Each row was made from one small tree. The marks that hang from a mark follow it in brackets, in alphabetical order. Every link used is in the known rows. Write each row's tree.
In the rows, zero is written as 128.
Known rows:
N[C F[E]]: [110 110 111  75 110 124 151 108 107 139 108 128 152 119 160]
C[N[F[S]]]: [109 139 132  81 112 156 135 134 142 117 118 161 156  96 244]
C[N]: [115 124 128  99 126 133 137 139 120 145 118 120 136 143 174]
F[E[G] S]: [127 144 145 118 175  95 119  96 108 103 116 131 122  91 188]
F[E J[G] S]: [154 136 132 121 158 107 129  62 132 119 137 180 118  97 114]
C[N[F]]: [119 116 120  94 104 146 145 144 131 136 118 143 158 118 191]
F[E S]: [117 146 152  99 144 127 136  85 138 106 116 142 126 105 166]
E[F[S]]: [121 166 123 130 154 132 113  94  93 129 110 155 129 121 192]
G[E[F[S]] J]: [143 133  95 183 134 108  76  67  73 151 111 134 115 109 121]
J[F[S] G]: [131 137  93 120 131 125 110  79 142 111 124 220 143 151 125]
F[E J S]: [147 140 149 111 156 110 135  77 129 135 123 146 115  81 151]
J[F[S] G[E]]: [148 126  75 129 113 114 106  66 100 124 108 219 148 141  93]
G[J]: [133 107 118 170 126 115  96 115 149 138 146 109 108 126  89]
N[F[E[G] J]]: [170 108 122 139 158  84 140 102  98 140 122 142 136  62 138]
N[C F]: [113 115  98  91 102 136 133 142 110 142 122 132 151 123 175]
F[E[G] J S]: [157 138 143 131 188  78 121  88 101 131 122 136 111  68 173]
E[F[S] G[J]]: [135 144 106 192 183  88  64  92  87 134 127 127 106 104 174]

Write each row's tree:
[150 109 117 106 116 129 146 135 121 164 125 148 147  94 176] -> C[N[F[J]]]
[139 123 102  83 131 114 135  76 112 132 129 185 140  91 161] -> N[C F[E J[G] S]]
[142 104 108  87 122 108 153  99  97 167 117 131 141  95 144] -> N[C F[E J]]
[139 127 141  77 133 128 153  92 131 142 113 163 147  71 213] -> C[N[F[E J S]]]
[128 132 105 104 138 115 128  44 139 108 113 215 144 150 109] -> J[F[E S] G]
[116 111 108 123 146  90  93  97 110 127 127 117 126  85 196] -> N[C F[E[G[J]] S]]
[141 125 113  93 162  86 126 102  80 145 115 140 134  62 219] -> N[C F[E[G] J S]]
[134 131 108  90 122 127 124 123 111 152 129 154 138  78 214] -> N[C F[J S]]
[158 156 101 152 168 112 106  71  88 141 130 193 120 111 140] -> E[F[J[G] S]]
[131 135 116 114 169  87 119  69 108 120 100 173 138 119 169] -> J[F[E[G] S]]
[147 129 110 103 126 136 129 112 136 129 138 201 147  89 193] -> C[N[F[J[G] S]]]
[161 158 113 163 198  83  97  97  56 153 116 150 114  82 198] -> E[F[J S] G]
[103 137 110  77 110 144 123 132 121 124 121 150 149 101 228] -> N[C F[S]]
[102 133 123  61 118 134 141  98 119 122 110 146 150 100 214] -> N[C F[E S]]
[167 134  89 165 159 102 117  80  76 159 130 175 122 131  86] -> E[F[J[G]]]
[147 126 134  97 164  97 139 103 101 139 112 153 143  57 236] -> C[N[F[E[G] J S]]]
